Known rows, with every way that one mark hangs from another
(Z A): [  1  22  14   7  10  29  12  21   4 -12   9 -11   0 -11  24  18  14  -2
  11   4  -2  30  -6   5  -4]
(L H): [ 12  25   1  10  -5 -44   1  12 -17   0   9 -12  -8 -14 -20   7   1   3
 -11 -13   4  32  -4  16   4]
(X (H (L (C V) N Z))): [ -9  26   9  14 -13 -85  11 -15 -37   4  -3  -1 -21 -20  -5  57 -32  -9
 -45  14  15  12   2  27  13]
(N (A H) V X): [  3  42  20   6  -1  73  19  -7 -24  39  -9  11  -2 -15  12  31  20   0
 -34  -2 -10  16 -24   8 -17]
(L N Z): [  4  18  -3  25 -27 -86   6  -6 -26  -6  -5 -10 -21 -20 -26  20 -11  -9
  -1  18   7  19   3  32  11]
(V N): [  0  33   5  27  -6  25  15  18 -28 -17   6  -6   0 -12 -11  25   2  15
  20   4  -9  22 -15  17   1]
(A (H (L (N V W X)))): [ -7  40  11  10  -5  11  27 -11 -34  30 -17  18  -2 -10  -3  34   2   0
 -36 -14  16  21 -26   9   3]
(M N U): [ 12  62  11  32  -1 -14   8  31   5 -13  -2 -14   2 -12 -11  23 -12  21
 -29  -4 -28  24 -18   0 -27]
(U (M (N A V W X))): [ -8  55  -8  14  30  79  12 -12 -19  66  -8  -6  -1  -9 -17  27  35  29
 -40 -24 -11  17 -11  24 -35]
(M N): [  8  48   6  24   4  -6   3   5  -1  10   2 -23  -5 -13 -11  20   5  23
 -14 -12 -21  23  -7   7 -19]
(V (N (A (H L)) (W Q) X)): [ -8  64  10   2  18 111  39 -18 -56  45 -10   6  12  -3   1  39  -1  -5
 -16  -1 -13  28 -20  18  -5]
(Z (A (H (L (N W))))): [ -7  26  13   2  14  -8  27   5 -20  -2   0  11  -1   1  23  32   1 -16
 -17  -1  15  32 -18   0  -6]
(N (A H) V W): [ -2  29   3   2  15  23  14 -28 -30  35  -4  25   4  -4  15  31  30  19
 -36  -4   1  14 -20   9 -31]
(U M): [ -1  17  -8  17  20  -9   1  11   0  -3   1  -7 -11 -11  -9  -1  17   6
 -21  -5   1  26 -16   8 -18]
(U (V (N (W Q) (X H)))): [ -8  40   1  21   2  87  26  -7 -53  39  -1  -2 -13 -18 -46  28  -1  12
   5  -4  -5  16 -15  34   8]
(N (A (H (L C))) V W X): [-14  57  15  -4  -4  76  34 -21 -36  53 -11  31  -1  -8  27  46  11  -2
 -53 -16  -4  12 -26  12  -9]
(A (H L)): [  4  33  17   7   8 -18  16   1  -8  -5  -5  10  -5  -5  14  16  -6 -10
 -40  -8  -2  29 -25 -17  -5]
(H (L C)): [ -9  36  12  12 -13 -11  22  14  -1 -10   1  12 -11 -15  23  27 -11  -7
 -30  -7  -6  19 -16   3   5]
(W Q): [  4  30   5   8   8  10   8  -1  -9  14   0 -18   4 -17   1   6   8   5
  -4   9  -6  27  -9  16  -7]
(M (U V)): [  3  34   4  34  -9   0  16  43   8 -30  -1  21 -14 -19 -23  14 -10   2
 -25   9 -12  15 -21  -1 -13]
(W (N V (X H)) Q): [ -1  39  13  17   9  56   6  -4 -30  74 -11 -17   9 -30 -22  32  12  20
 -20  -3   3  22 -14  32   7]
(A (H (L (C (V (N (W Q))))))): [-13  61   8   9  14  12  27  -4 -48  13   4   5   6   0  24  52 -17  -6
 -27   4   3  20 -20   8  -1]
(W (N (A (H L)) V X) Q): [ -6  54  14  10  21  83  25   3 -24  78 -16  12  14 -18   4  41  12  -8
 -48   3  -7  22 -18  11  -7]
(C (V (N X))): [  0  58   6  26   6  84  13  18 -30   2  -2 -15   8 -23 -12  53  -4  14
  17   8  -2  16   1  20  14]
(H (L (C (V (N X))) (Z A))): [-16  68  18  11  -7  55  30  23 -35   7   3 -11  -7 -14  26  66 -25 -26
   1   8  -1  18   8  18  38]
(H (L (N A W))): [-11  22  -4   9   7   6  30 -12 -15  13 -12  31   2 -13  -4  39   2   4
 -32   4   7  20  -4  20 -12]
(N V (W Q) (X H)): [ -3  41  12  -5   9  76  11 -40 -45  76 -13 -14   9 -23 -12  24  21  31
 -17 -17  10  21 -15  36   4]

Rows
[-17  43  10  14 -36   1  35  -2 -33  33 -11  18 -20 -22   5  52 -12 -22
 -37   9   1   7  -4  37  15]  (H (L C (N A V X) Z))
[-10  16  12   9 -21 -75  20 -22 -36   9  -3  10 -26 -16  -1  44 -25 -16
 -53  14   0  15  -6  30  -1]  (X (H (L C (N A) Z)))
[-10  45  10  19 -43 -37  28   3 -28   9 -10   0 -27 -22  -4  37 -30 -29
 -23   3   1  16  -4  30  31]  (H (L C (N X) Z))
[ -3  47   5   8  -5  81  14 -14 -24  47 -13   3   5 -22  -8  25  26  29
  -2 -24   6  16 -12  25  10]  (N V W X)
[-13  40  21   7   4  -8  18   2 -45   1   9 -10 -10 -10  19  64 -26 -10
 -17  11   5  19   1  18  19]  (X (H (L (C (V N)) (Z A))))
[ -5  32 -14  38  23   2   6  25   4  16   6  -5 -29  -9 -42   8  14  11
 -36 -13 -13  15 -13   7 -31]  (U (M N) V)
[ -3  60   4  18 -12  31  18  25 -50   7  17  -9  -6 -18  -5  62 -16  -7
  -7   4  -5  15   2  38   8]  (L (C (V (N A X))) H)
[-14  38  16  19 -47 -13  24  15 -38  18   4 -14 -25 -21  12  45  -4 -24
   8  12  10  10  -4  48  25]  (L C (N V X) (Z A))
[-11  34 -10  39   8  76  22  34 -24   8   3   4 -26 -14 -49  14   8  -3
  -2  -5  -6  16 -20  20  -2]  (U M (V (N X)))
[-11  69  13  13   0  43  28   1 -47  10  -2   9  -2  -6  17  58 -20  -7
 -24  -9   1  17 -21   5  12]  (A (H (L (C (V (N W X))))))
[  3  13   4  20  -6 -42  17  -1 -22  -9  -1  12 -12 -10  -4  29   1  -9
 -28  21  -2  19 -19  17 -30]  (L (N (A H)))
[  5  18   2  18 -17 -82  12 -17 -37   1  -5   2 -23 -10 -12  28 -11 -23
 -27  27  -2  18  -5  23 -12]  (L (N (A H)) Z)
[  1  37  17  15  -1  85  21  -7 -45  15  -2  -6  -4 -18 -17  39  -1  11
  -3   4 -19  21 -15  27  -7]  (V (N A (X H)))
[-11  46  22  12 -11  81  34   1 -46  14   0   7  -9 -15   2  51 -15  -2
 -22   0 -20  18 -19  25   0]  (V (N A (X (H (L C)))))
[ -2  56   5  21  14 107  19  12 -30   9  -2  -4  10 -22  -6  61   1  10
   6  17 -10  13   4  23  -1]  (C (V (N A X)))
[ -9  36 -22  33  28   8   8   8  -7  30   3   1 -25  -6 -45  11  19  20
 -34 -21  -7  15 -11  13 -31]  (U (M (N W)) V)
[-13  14   6  -3  18   7  24 -34 -38  51 -11  18   8 -14  -6  41  10  19
 -49   5  16  19 -12  33 -20]  (X (H (L (N A V (W Q)))))
[  0  55  12   7  13  78  12 -36 -34  75  -9  -9   2 -16 -16  45  23  42
 -39 -24 -16  14  -8  28 -27]  (M (N A V W (X H)))
[ -1  43   6  19  21  35   1  -4 -19  52  -5 -27 -11 -14 -26  19  21  29
 -43 -26  -5  21 -20  19 -25]  (U (M (N V (X H))))
[ -3  16 -12  10  -5 -36  15  -8 -43  34   3  18   0 -13 -28  36  20  18
 -23  -3  22  18  -2  47 -16]  (L H (N A V W))
[ -1  37  19   8 -23 -63  11   6 -29 -13  15 -18 -29  -3  37  25 -15 -36
  -8  11  -7  23 -12   9   9]  (L C (Z (A H)))
